Each row was made from one path, in order. Every step used is in the known rows, and no mark comes twice. Write each row's path.
Known rows
norum-gogo-tagomor: -.30  .12  .03 -.01  .01  .03  .03 -.22 -.11 -.01 -.11 -.22  .06 -.16 -.06 -.23  .00  .19  .08 -.04 -.06 -.37 -.15 -.03 -.08
lubor-norum-gogo: -.28  .28 -.03 -.07  .07  .26  .02 -.18 -.10  .07  .07 -.17 -.04 -.26 -.17  .04 -.04  .13  .18  .00  .09 -.47 -.15  .05  .10
tagomor-gogo-norum-lubor:  .17  .02 -.08  .03 -.02  .26  .03  .15  .06 -.13 -.04 -.02 -.02  .03 -.33  .11  .01 -.19  .15 -.12  .21 -.16 -.13 -.23 -.12
diba-norum: -.06  .09  .04  .06 -.02  .00 -.05  .00  .29 -.13  .01 -.09  .02 -.21 -.16  .00 -.03  .00  .07 -.02  .22  .11  .04 -.05 -.17
pivelam-gogo-norum: -.01 -.12  .01  .18  .07  .12  .03 -.18 -.10 -.11  .14 -.11 -.06  .11 -.25 -.15  .06 -.19  .03 -.08  .13  .01 -.01 -.29 -.04
vavu-lubor:  .17  .10  .04 -.03  .02  .03  .06  .12  .15  .15  .09  .03 -.03  .01 -.01 -.04 -.05  .17  .03  .06 -.18 -.05 -.07 -.02 -.10
tagomor-gogo:  .24 -.02  .01 -.08 -.05  .09 -.01  .18  .05  .01  .07  .20  .01 -.04 -.06 -.13  .04 -.13  .13 -.09  .08  .27  .11  .02  .04
lubor-vavu: -.08  .08  .07 -.08  .15  .09 -.03  .07 -.06  .03  .02  .02 -.04 -.04 -.02 -.02  .00  .06  .06 -.03  .09 -.36  .05 -.05 -.09
pivelam-lubor-norum: -.17  .17  .06 -.06  .22 -.20  .05 -.18  .18  .16  .29 -.18 -.02  .05 -.18 -.23  .08  .13  .13  .02  .23 -.35  .01 -.09  .24
norum-rudiga:  .09 -.02 -.08  .00  .02  .02  .00  .03 -.14 -.01 -.08 -.08  .04  .00  .02 -.04  .01 -.09  .03  .00  .00 -.12 -.04  .04 -.11
vavu-lubor-norum-rudiga:  .19  .22 -.03 -.13  .16  .12  .05  .14 -.08  .19  .23 -.19 -.02 -.12 -.12 -.10 -.01  .07  .19  .08 -.08 -.33 -.12  .05 -.05
pivelam-gogo:  .06 -.07  .03  .09  .03  .00 -.01 -.16  .02 -.04 -.05  .10  .04  .05 -.13 -.20  .07  .06 -.01 -.06 -.04 -.03  .07 -.08  .03
gogo-norum-diba: -.20  .08 -.05  .13 -.01  .14  .00 -.07 -.04 -.05  .05 -.12 -.05 -.05 -.21  .19  .03 -.52  .06  .02  .18  .18 -.05 -.25 -.30
mozig-rudiga-norum:  .05  .08  .09  .11 -.14 -.51  .02  .06 -.12 -.03  .12 -.10  .14 -.19  .23  .09 -.04  .17 -.18 -.02  .07  .04  .05  .27  .21
gogo-tagomor: -.12 -.01  .07 -.01  .04 -.19  .01 -.07 -.11 -.03  .03 -.17  .07 -.01 -.05 -.31  .04  .09  .00 -.03 -.07 -.08  .01 -.02  .01
vavu-lubor-norum-gogo: -.10  .39  .00 -.10  .11  .30  .07 -.04  .08  .22  .17 -.12 -.07 -.24 -.15 -.03 -.07  .32  .21  .06 -.09 -.52 -.23 -.01 -.01
mozig-rudiga-pivelam-lubor: -.13  .07  .09 -.01  .10 -.45 -.01 -.14  .03  .01 -.07  .00  .03  .12  .13 -.22  .10  .21 -.15  .06 -.04 -.25  .02  .20  .38
diba-norum-rudiga-mozig:  .09 -.01 -.04  .04 -.09  .16 -.06  .05  .18 -.15 -.29 -.27 -.02 -.13  .05  .03 -.02 -.15  .03  .01  .05 -.17  .02 -.01 -.32
rudiga-norum: -.01  .06  .04  .13 -.05 -.25  .03  .09 -.03  .02  .06 -.04  .11 -.13  .19  .07 -.11 -.07 -.07 -.04  .17  .02 -.02  .12  .14
pivelam-rudiga-norum-diba: -.17  .19 -.01  .12 -.15 -.26 -.06 -.06  .13 -.05  .03 -.05  .07 -.07  .15  .31 -.07 -.36 -.10 -.02  .33  .39  .03  .12 -.10
lubor-norum-rudiga-pivelam-gogo: -.07  .06 -.06  .00  .21  .11 -.08 -.19 -.33 -.02 -.14  .00  .01 -.03 -.15 -.29  .07 -.19  .10 -.01 -.02 -.36 -.03  .16  .35
mozig-rudiga-pivelam: -.06  .02  .02 -.04 -.02 -.22 -.08 -.01 -.20 -.10 -.16  .05 -.01 -.03  .14  .00  .03  .09 -.15  .05 -.18 -.07 -.01  .34  .33

Write each row's path
 .26 -.19 -.10 -.04 -.09  .41  .02  .23 -.26 -.10 -.05 -.22 -.12  .08  .01 -.06  .03 -.51  .13 -.08  .07  .02  .02 -.09 -.21 | tagomor-gogo-norum-rudiga-mozig
 .04 -.06 -.06  .09  .09  .07 -.07 -.18 -.24 -.09 -.35  .12  .05  .07  .00 -.23  .06 -.18 -.03 -.02 -.08 -.18 -.02  .14  .19 | norum-rudiga-pivelam-gogo
-.06  .21 -.01  .10 -.01  .06 -.06 -.03  .43 -.17 -.27 -.07  .07 -.19 -.28  .21 -.06  .18  .02  .00  .20 -.30 -.14 -.14 -.25 | diba-norum-lubor
-.32  .21  .08  .05  .01  .04 -.02 -.23  .18 -.13 -.10 -.28  .10 -.35 -.21 -.22 -.05  .21  .14 -.04  .15 -.29 -.11 -.02 -.23 | diba-norum-gogo-tagomor
 .04  .03 -.01 -.06  .29  .11 -.01  .12 -.23  .03  .02 -.01 -.07  .15 -.10 -.31  .07 -.47  .23 -.13  .38 -.48  .00 -.11  .04 | tagomor-gogo-norum-rudiga-pivelam-lubor-vavu
 .05  .06 -.04  .06 -.01  .00 -.06  .03  .15 -.14 -.07 -.16  .07 -.24 -.14 -.03 -.01 -.12  .10 -.01  .22 -.07  .00  .01 -.31 | diba-norum-rudiga
-.06  .20  .02 -.04  .17  .17 -.05  .01  .07 -.01 -.26  .03  .00 -.03 -.16  .20 -.03  .19  .04 -.02  .09 -.80 -.14 -.14 -.15 | norum-lubor-vavu
-.24  .28 -.01 -.04  .10  .07 -.04 -.08  .03  .06  .12 -.06 -.01 -.25 -.18  .09  .05 -.24  .13  .06  .12 -.04  .00 -.03 -.05 | lubor-norum-diba
 .04 -.09 -.10  .09  .03  .11  .04  .05 -.29 -.10  .10 -.31 -.05  .02 -.12  .00  .00 -.35  .09 -.03  .15 -.05 -.10 -.15 -.21 | gogo-norum-rudiga
-.07  .00 -.01  .17  .04 -.02 -.04 -.24 -.18 -.26 -.29 -.07 -.01  .11 -.24  .05  .06  .08 -.13  .00 -.07 -.42 -.18 -.04  .22 | mozig-rudiga-pivelam-gogo-norum-lubor
-.02  .10 -.07 -.09  .12  .06  .00  .01 -.25  .06  .11 -.23  .00 -.12 -.14 -.05  .04 -.11  .16  .01  .09 -.27 -.04  .08  .03 | lubor-norum-rudiga
 .14  .19 -.03 -.04  .24  .13 -.02 -.06 -.18  .11 -.08  .02 -.02 -.03 -.17 -.30  .03 -.03  .10  .06 -.19 -.41 -.10  .12  .23 | vavu-lubor-norum-rudiga-pivelam-gogo
 .26 -.09 -.09 -.02 -.04  .24  .04  .21 -.26 -.08  .16 -.12 -.03 -.01 -.16 -.11  .06 -.47  .23 -.12  .25  .17  .00 -.08 -.18 | tagomor-gogo-norum-rudiga
-.01 -.01 -.11 -.01  .05  .04 -.07  .03 -.29 -.04 -.33  .01  .01  .02  .11 -.04  .00 -.24  .00  .02 -.08 -.16 -.09  .22  .13 | norum-rudiga-pivelam
-.05  .05 -.08  .11  .03  .17  .03 -.04 -.01 -.12 -.11 -.21 -.04  .06 -.28  .25 -.04 -.06  .00 -.02  .11 -.36 -.25 -.28 -.18 | gogo-norum-lubor
-.30  .31  .02 -.07  .20  .03  .06 -.34  .13  .18  .12 -.21 -.01 -.08 -.17 -.15  .03  .25  .21  .00  .23 -.67 -.14 -.07  .14 | pivelam-lubor-norum-gogo
-.48  .35  .00 -.06  .26  .03  .00 -.34 -.04  .12 -.10 -.09 -.04 -.05 -.07 -.18  .01  .12  .11  .02  .12 -.70 -.20  .06  .40 | rudiga-pivelam-lubor-norum-gogo
-.05  .41  .02 -.07  .13  .14  .02  .03  .19  .23  .17 -.01 -.04 -.21 -.20  .07  .00 -.11  .15  .12 -.05 -.04 -.08 -.07 -.14 | vavu-lubor-norum-diba
-.20  .36  .09 -.12  .18  .15  .09 -.11 -.01  .20  .20 -.30  .01 -.24 -.23 -.31 -.04  .35  .21  .03 -.14 -.58 -.22 -.03  .01 | vavu-lubor-norum-gogo-tagomor
 .06 -.17 -.12  .06 -.05  .28  .02  .05 -.30 -.10 -.08 -.39 -.13  .12  .09  .07 -.01 -.42  .01  .01 -.06 -.22 -.07 -.15 -.26 | gogo-norum-rudiga-mozig
 .12 -.10 -.13 -.02  .02  .26 -.04  .18 -.40 -.12 -.09  .01 -.07  .02 -.08 -.14  .01 -.60  .16 -.09  .12  .14 -.05  .05  .06 | tagomor-gogo-norum-rudiga-pivelam
-.21  .06  .01 -.02  .26 -.05 -.07 -.27 -.43 -.04 -.11 -.17  .05 -.06 -.21 -.58  .10 -.14  .09 -.04 -.05 -.41 -.02  .15  .34 | lubor-norum-rudiga-pivelam-gogo-tagomor
-.38  .35  .05 -.09  .18 -.19  .00 -.34 -.06  .09 -.02 -.15 -.02 -.11 -.03 -.17  .05  .31  .04  .05  .07 -.71 -.15  .22  .48 | mozig-rudiga-pivelam-lubor-norum-gogo
-.09 -.07 -.13  .08  .07  .16 -.03  .01 -.41 -.13 -.15 -.18 -.08  .07 -.01 -.02 -.02 -.48  .03  .01  .04 -.11 -.16  .02 -.01 | gogo-norum-rudiga-pivelam
